Each row comes from the steps of one path. Every step used is in the known rows, and no mark comes twice. Write the path behind each row, first mark first.
In the rows, 128 means zero.
Known rows
feboz-zadumuz-zulaf: [121 119 120 140 116 137 137 171 134 100 138 112 136 123 154 126 136 138
 109 133 163 127 127 135 129 114 127 144 130 143 122 118 123 117 153 113
 129 125]
fafir-gonu-pazu-deni: [126  74 142 126 115 114 136 134 125 126 129 141 132 121 124 135 148 145
 125 124 142 134 131 143 123 114 128 143 140 140 123 131 133 124 150 110
 122 111]
deni-nafonot-dizilem-fafir: [124  96 128 141 127 113 128 108 115 110 126 137 132 124 175 117 133 126
 120 133 152 146 129 118 121 112 127 145 130 152 120 117 129 122 157  99
 138 124]
deni-fafir-gonu-pazu-luruso: [123  42 153 132 127 117 122 136 121 128 130 149 124 119 133 154 159 150
  99 124 154 131 136 135 136 118 125 156 154 141 122 122 141 119 137 104
 121 121]
zadumuz-luruso-pazu-deni-fafir: [128  29 124 113 111 131 119 143 105 135 118 128 127 128 146 131 136 154
 116 134 143 121 135 132 117 123 130 149 132 142 121 130 152 123 126 109
 120 136]
dizilem-fafir-deni-pazu: [126 116 115 132 135 130 132 122 133 105 117 136 134 123 132 118 171 157
  98 134 144 134 123 119 129 113 135 125 130 153 131 129 140 123 153 101
 140 130]
dizilem-fafir: [127 115 129 139 120 123 131 130 125 116 130 126 133 127 148 128 132 140
 107 131 142 130 128 122 121 119 129 136 121 152 119 126 122 121 152 102
 138 128]
luruso-zadumuz-zulaf: [119 116 132 134 111 125 132 141 122 121 140 121 134 137 132 133 150 141
 107 125 155 145 117 117 120 114 138 158 131 144 119 118 130 118 151 112
 134 122]
deni-fafir-gonu-pazu-luruso-zadumuz: [121  38 158 129 127 114 122 131 115 137 133 151 123 128 126 163 176 154
  95 121 159 138 127 130 133 118 132 168 153 141 120 115 144 117 136 104
 127 123]
nafonot-dizilem-fafir: [123 116 126 144 123 117 135 109 122 114 125 128 133 125 172 118 123 133
 116 130 148 139 129 131 112 119 128 146 117 157 122 123 126 122 163 103
 131 127]
dizilem-nafonot: [125 112 131 136 118 118 127 119 130 114 127 132 133 131 148 135 129 143
 109 129 145 133 128 135 125 116 129 116 125 144 111 124 126 122 139 109
 123 120]
feboz-zadumuz-luruso-pazu-deni-fafir: [126  29 118 116 117 141 123 166 114 122 118 120 127 124 159 134 138 155
 112 138 152 111 134 145 124 124 124 147 129 141 122 122 145 122 126 110
 122 141]
manedim-feboz-zadumuz: [123 130 134 132 125 138 132 175 136  95 122 127 137 127 161 130 107 144
 116 133 145 123 132 160 130 115 120 128 124 147 131 112 128 116 142 111
 143 134]
ninu-manedim-feboz-zadumuz-luruso-pazu: [131 103 117 116 123 146 127 188 137 101 133 136 126 119 164 137 120 158
 101 143 151 110 144 183 131 114 124 129 119 144 139 104 132 114 135 112
 156 141]
pazu-luruso-zadumuz-feboz: [120 101 155 135 126 123 129 132 123 117 133 132 133 152 131 145 152 143
  97 122 137 144 137 137 125 121 134 150 139 148 123 108 141 117 144 112
 134 131]
manedim-feboz: [124 132 142 130 120 130 129 151 128 108 121 134 137 130 146 128 108 143
 118 129 135 133 132 146 123 115 126 129 125 147 130 121 134 118 143 109
 142 128]
ninu-manedim-feboz-zadumuz-zulaf: [126 146 123 130 113 138 132 215 144  91 134 129 134 114 170 129 120 147
 108 135 163 118 129 161 131 107 124 139 132 148 132 110 123 115 159 114
 150 131]
luruso-pazu-deni-fafir: [125  45 135 121 116 123 119 136 108 133 121 132 129 126 147 137 141 150
 114 128 139 125 124 128 116 116 128 140 135 144 117 130 151 125 133 109
 119 134]
luruso-zadumuz-ninu-manedim: [124 119 141 135 126 129 126 152 120 116 136 148 137 122 171 150 171 143
  98 124 135 142 118 143 134 110 140 141 140 148 121 119 128 119 149 111
 141 134]
zadumuz-zulaf: [122 118 127 137 110 129 133 147 128 112 136 122 134 127 140 124 134 137
 113 129 151 139 127 121 123 113 132 145 132 144 121 126 127 119 153 112
 127 120]
deni-pazu: [120 114 122 129 132 129 133 129 127 106 130 138 136 123 143 121 140 144
 114 128 143 136 137 119 133 111 133 126 130 144 128 121 138 121 145 107
 131 123]
fafir-gonu-pazu-deni-nafonot-dizilem: [123  52 138 126 124 104 133 109 113 120 127 151 130 118 149 124 146 132
 137 126 153 149 132 140 122 107 124 154 150 140 124 120 139 124 155 106
 123 106]
gonu-pazu-luruso-zadumuz-feboz: [120  94 159 132 122 115 129 120 122 118 134 136 129 151 115 146 169 150
 109 128 140 146 138 147 130 120 136 152 144 149 132 105 149 115 148 112
 138 120]
deni-nafonot-dizilem-fafir-gonu: [125  72 133 142 133 110 127 105 116 108 133 141 130 119 166 122 129 125
 106 124 161 145 129 121 118 111 124 153 134 142 116 118 121 123 161  97
 133 121]
zadumuz-luruso-pazu-deni-nafonot-dizilem: [127  38 114 116 121 124 129 109 105 120 119 139 127 133 162 118 126 134
 138 136 145 143 143 136 115 114 127 152 133 143 130 118 148 123 136 107
 126 123]
zulaf-zadumuz-ninu: [118 108 137 148 132 138 125 132 129 100 121 126 143 131 167 135 110 126
 111 131 134 137 124 135 138 116 123 131 135 139 120 135 128 121 146 109
 125 137]
dizilem-fafir-gonu-pazu: [125  86 140 140 120 114 131 116 127 118 138 136 128 119 127 134 150 145
 101 127 152 131 128 134 123 116 128 146 129 144 123 126 123 120 158 102
 138 115]
nafonot-dizilem-fafir-deni-pazu: [122 115 111 139 139 123 136  97 128 105 113 138 136 121 154 107 164 150
 107 134 150 142 124 127 119 112 134 135 126 158 135 126 142 123 165 102
 134 129]
zadumuz-ninu: [122 108 142 144 125 132 128 130 118 105 127 134 140 126 162 136 142 134
 108 126 132 143 126 136 132 115 131 133 135 144 125 133 132 120 145 110
 125 130]
pazu-deni-fafir: [125  72 136 124 113 124 123 153 113 133 115 131 135 123 154 129 138 145
 125 126 140 128 124 123 121 120 128 142 139 148 111 132 141 125 139 107
 117 133]
fafir-gonu-pazu-luruso-zadumuz-zulaf: [120  66 148 132 118 117 136 135 124 123 145 140 125 137 113 152 164 147
  98 122 166 147 127 127 126 113 134 174 152 140 128 116 138 116 152 110
 130 109]
gonu-pazu-luruso: [125  96 143 132 123 121 135 131 128 121 128 145 128 130 131 144 152 145
 122 132 139 137 143 142 138 116 127 143 144 151 133 120 141 117 139 108
 131 116]
ninu-zadumuz-luruso-pazu-deni-nafonot: [133  37 117 121 115 131 116 134 113 114 131 135 131 128 135 132 143 140
 125 144 147 121 144 144 129 108 125 123 141 137 124 120 146 121 128 108
 136 125]
fafir-gonu-pazu-deni-nafonot: [127  53 140 122 118 112 129 134 117 121 131 150 130 121 124 133 152 138
 129 125 147 141 131 128 132 108 126 144 155 134 120 125 136 123 143 105
 130 106]
ninu-manedim-feboz: [130 147 136 124 120 129 128 176 136 110 128 147 134 116 161 132 118 147
 116 130 138 126 134 159 129 109 128 126 128 151 129 116 127 117 149 110
 152 132]
manedim-feboz-zadumuz-zulaf: [121 128 131 136 114 138 133 184 136  88 130 116 136 126 158 124 108 144
 111 135 161 127 127 149 125 114 122 142 130 145 133 117 130 115 154 113
 141 129]
gonu-fafir-deni-pazu: [125 135 115 132 136 144 131 123 131  97 133 144 142 127 123 109 176 158
  96 133 142 146 131 130 129 107 139 122 132 147 131 131 140 121 135 105
 132 129]
nafonot-dizilem-fafir-gonu-pazu: [122  82 138 144 124 106 134  91 122 116 133 136 128 117 148 126 142 137
 110 127 159 139 128 142 113 115 127 153 126 148 128 121 127 121 170 102
 130 113]
pazu-deni-nafonot: [128  85 131 122 119 123 130 148 116 118 122 141 135 129 146 127 135 132
 136 129 137 139 131 120 129 111 127 135 145 143 115 124 134 124 137 107
 131 120]

Which path is each row?
[130 100 124 135 129 125 124 127 127 112 121 137 132 126 131 124 178 145
 103 136 144 140 119 120 135 111 129 131 140 150 120 125 130 122 142  99
 148 128] -> dizilem-fafir-deni-nafonot
[119  95 122 126 134 133 137 143 130 111 124 141 133 141 122 136 185 159
  98 129 159 149 124 111 132 110 140 156 153 150 135 119 154 118 147 110
 134 124] -> fafir-deni-pazu-luruso-zadumuz-zulaf
[126  76 110 126 126 146 130 151 128 111 133 120 126 128 146 133 134 149
 101 139 150 118 143 155 130 121 125 137 116 140 131 113 131 117 126 111
 136 135] -> feboz-zadumuz-luruso-pazu
[126  75 131 121 117 128 131 127 118 124 124 135 131 133 135 131 133 144
 120 128 134 131 130 135 115 113 128 134 127 145 122 129 142 124 136 112
 123 125] -> luruso-pazu-deni
[126 119 120 143 130 122 134 103 128 119 114 131 135 123 154 115 158 144
 108 134 144 141 118 140 114 117 130 141 121 159 128 129 131 123 162 103
 133 133] -> nafonot-dizilem-fafir-deni
[129  48 141 127 117 108 129 128 116 117 129 145 127 122 131 132 149 138
 120 129 152 137 127 121 125 111 126 148 149 140 118 127 132 125 154 100
 137 108] -> dizilem-fafir-gonu-pazu-deni-nafonot
[124  51 142 125 117 121 123 154 115 134 123 137 133 118 148 136 132 144
 109 117 147 127 124 122 119 118 127 149 142 137 108 134 134 126 144 106
 113 130] -> pazu-deni-fafir-gonu
[123  98 143 129 128 128 135 139 123 127 130 141 131 144 139 152 148 143
 110 123 141 142 133 125 129 118 133 153 138 151 122 114 134 118 134 108
 134 127] -> pazu-luruso-zadumuz
[130  60 119 114 114 135 132 135 116 126 123 128 129 135 140 128 127 147
 123 134 135 126 142 139 116 119 131 143 124 142 127 127 143 123 130 112
 126 128] -> zadumuz-luruso-pazu-deni
[127  77 137 121 115 115 130 134 116 120 124 145 131 126 132 126 158 139
 143 134 137 141 132 129 135 109 128 138 151 144 123 122 142 122 139 107
 134 109] -> gonu-pazu-deni-nafonot
[123 118 114 128 138 135 133 128 134 109 118 141 137 121 123 120 176 155
 108 131 139 137 128 129 136 110 134 120 135 146 133 126 142 122 143 107
 133 127] -> fafir-deni-pazu
[127 115 122 126 122 147 133 182 133  97 122 119 134 129 162 127 107 148
 119 139 147 121 144 165 131 122 122 137 119 144 137 113 128 115 136 110
 146 138] -> manedim-feboz-zadumuz-luruso
[124 122 140 149 118 124 118 128 130 103 140 122 142 129 128 126 148 136
 105 134 139 126 137 158 127 113 128 108 130 144 119 116 133 118 157 112
 132 130] -> ninu-zadumuz-feboz
[132 132 117 120 121 145 132 208 143 101 127 133 131 114 175 131 119 152
 115 140 149 113 145 177 138 118 124 132 123 149 135 107 122 114 141 111
 157 140] -> ninu-manedim-feboz-zadumuz-luruso
[132  56 115 125 113 134 123 132 120 120 129 126 133 129 131 132 132 145
 120 142 140 113 143 153 119 114 128 122 126 142 127 126 142 122 135 112
 128 130] -> ninu-zadumuz-luruso-pazu-deni
[128  98 121 132 143 132 136 132 134 104 116 146 132 132 136 130 170 157
  94 134 145 134 134 116 133 114 131 134 141 157 136 127 146 121 149 100
 137 130] -> dizilem-fafir-deni-pazu-luruso
[126  56 112 119 121 140 129 136 126 121 115 121 131 139 142 126  92 139
 124 139 137 121 138 137 123 121 122 142 123 137 124 130 137 124 132 111
 127 136] -> zulaf-zadumuz-luruso-pazu-deni
[126  85 122 121 124 145 128 163 130  97 126 123 127 133 151 132 108 153
 106 141 148 118 143 170 127 120 121 134 116 141 141 110 139 115 130 111
 146 138] -> manedim-feboz-zadumuz-luruso-pazu
[123  96 118 137 147 123 139 108 130 103 109 147 132 127 159 121 162 150
 104 134 150 141 134 123 123 114 130 144 138 161 140 123 148 122 159 100
 130 130] -> nafonot-dizilem-fafir-deni-pazu-luruso
[129 147 128 127 125 136 131 200 143  99 127 139 135 112 173 135 120 148
 109 135 149 115 133 173 135 111 122 123 128 150 130 107 122 116 147 111
 153 137] -> ninu-manedim-feboz-zadumuz
[122  61 148 132 118 113 118 128 119 129 134 140 128 111 129 141 163 150
 104 124 156 129 125 139 133 116 127 147 142 137 118 124 136 120 142 105
 124 121] -> deni-fafir-gonu-pazu
[123 134 142 138 130 139 122 171 137  90 120 141 142 122 185 138  95 135
 109 134 134 128 124 162 139 110 121 125 137 144 129 126 129 118 155 111
 145 143] -> zulaf-zadumuz-ninu-manedim-feboz
[125 126 130 140 129 139 131 181 134  96 135 139 139 109 189 145 158 140
  98 131 144 123 128 163 144 112 127 126 137 147 125 119 120 118 149 112
 136 137] -> feboz-zadumuz-ninu-manedim
[127   4 129 115 116 128 117 142 108 134 124 133 125 123 142 139 133 153
 102 125 150 123 136 133 116 121 128 155 133 133 117 130 143 124 130 107
 117 135] -> zadumuz-luruso-pazu-deni-fafir-gonu
[123 105 113 133 125 141 131 141 133 116 123 116 134 131 147 124  97 135
 122 139 139 126 142 135 136 124 124 140 121 139 120 126 122 120 136 108
 134 137] -> zulaf-zadumuz-luruso
[126  70 131 130 118 103 133 105 109 115 118 140 130 125 161 114 147 133
 145 137 148 145 128 128 118 112 128 151 141 155 126 122 143 124 163 102
 134 110] -> gonu-pazu-deni-nafonot-dizilem-fafir
[125  21 142 121 119 121 118 133 110 135 128 139 128 122 139 143 139 150
  96 119 151 124 124 129 114 114 126 146 138 135 112 132 143 125 137 107
 114 131] -> luruso-pazu-deni-fafir-gonu
[131 120 124 135 129 139 122 129 124 105 139 146 139 129 125 116 178 145
 101 136 140 153 127 131 135 105 134 127 142 144 121 127 131 120 125 102
 140 127] -> gonu-fafir-deni-nafonot
[119 105 146 141 125 130 127 123 111 112 132 132 139 136 156 145 160 139
 104 122 135 149 117 131 128 115 137 145 135 145 123 123 135 119 145 111
 130 130] -> luruso-zadumuz-ninu
[130 140 123 138 127 143 129 128 131 109 136 137 141 130 124 116 171 152
  95 132 136 145 125 142 126 112 135 125 127 149 123 133 129 120 132 106
 132 132] -> gonu-fafir-deni
[128  55 131 117 121 122 124 129 112 119 126 144 129 132 137 130 138 138
 123 130 140 137 131 124 125 107 126 133 143 139 119 123 145 124 130 107
 132 120] -> luruso-pazu-deni-nafonot
[127 104 113 131 124 145 135 166 132 110 129 118 132 125 159 128 132 144
 115 138 149 121 144 150 137 123 126 139 120 143 126 115 121 117 133 110
 135 135] -> feboz-zadumuz-luruso
[126 135 149 133 122 133 124 173 127  95 126 150 139 117 182 142 127 143
 109 129 132 134 129 163 133 109 129 127 139 150 133 125 132 118 154 111
 147 135] -> zadumuz-ninu-manedim-feboz
[124  67 141 123 108 115 124 140 112 132 118 136 131 120 139 132 161 150
 136 131 142 129 124 134 126 118 131 145 143 149 120 130 150 123 142 109
 121 121] -> gonu-pazu-deni-fafir
[123  73 113 128 129 143 125 125 130 119 125 119 129 135 135 129  99 140
 109 140 144 123 140 140 131 120 123 138 117 134 125 123 133 120 130 109
 132 139] -> zulaf-zadumuz-luruso-pazu
[128  60 111 118 120 141 136 159 123 115 123 121 128 131 148 131 126 149
 118 138 146 116 141 151 122 122 125 139 123 141 129 119 137 121 130 113
 128 134] -> feboz-zadumuz-luruso-pazu-deni
[123 121 132 143 132 136 124 156 135 104 127 137 141 117 180 140 122 130
 106 131 134 129 124 147 145 110 125 129 137 143 118 129 121 120 151 110
 134 140] -> zulaf-zadumuz-ninu-manedim
[125  67 137 135 118 104 139 106 118 120 124 136 130 120 152 122 135 139
 123 126 152 138 127 141 105 117 127 158 131 151 125 129 131 125 172 104
 122 112] -> nafonot-dizilem-fafir-gonu-pazu-deni
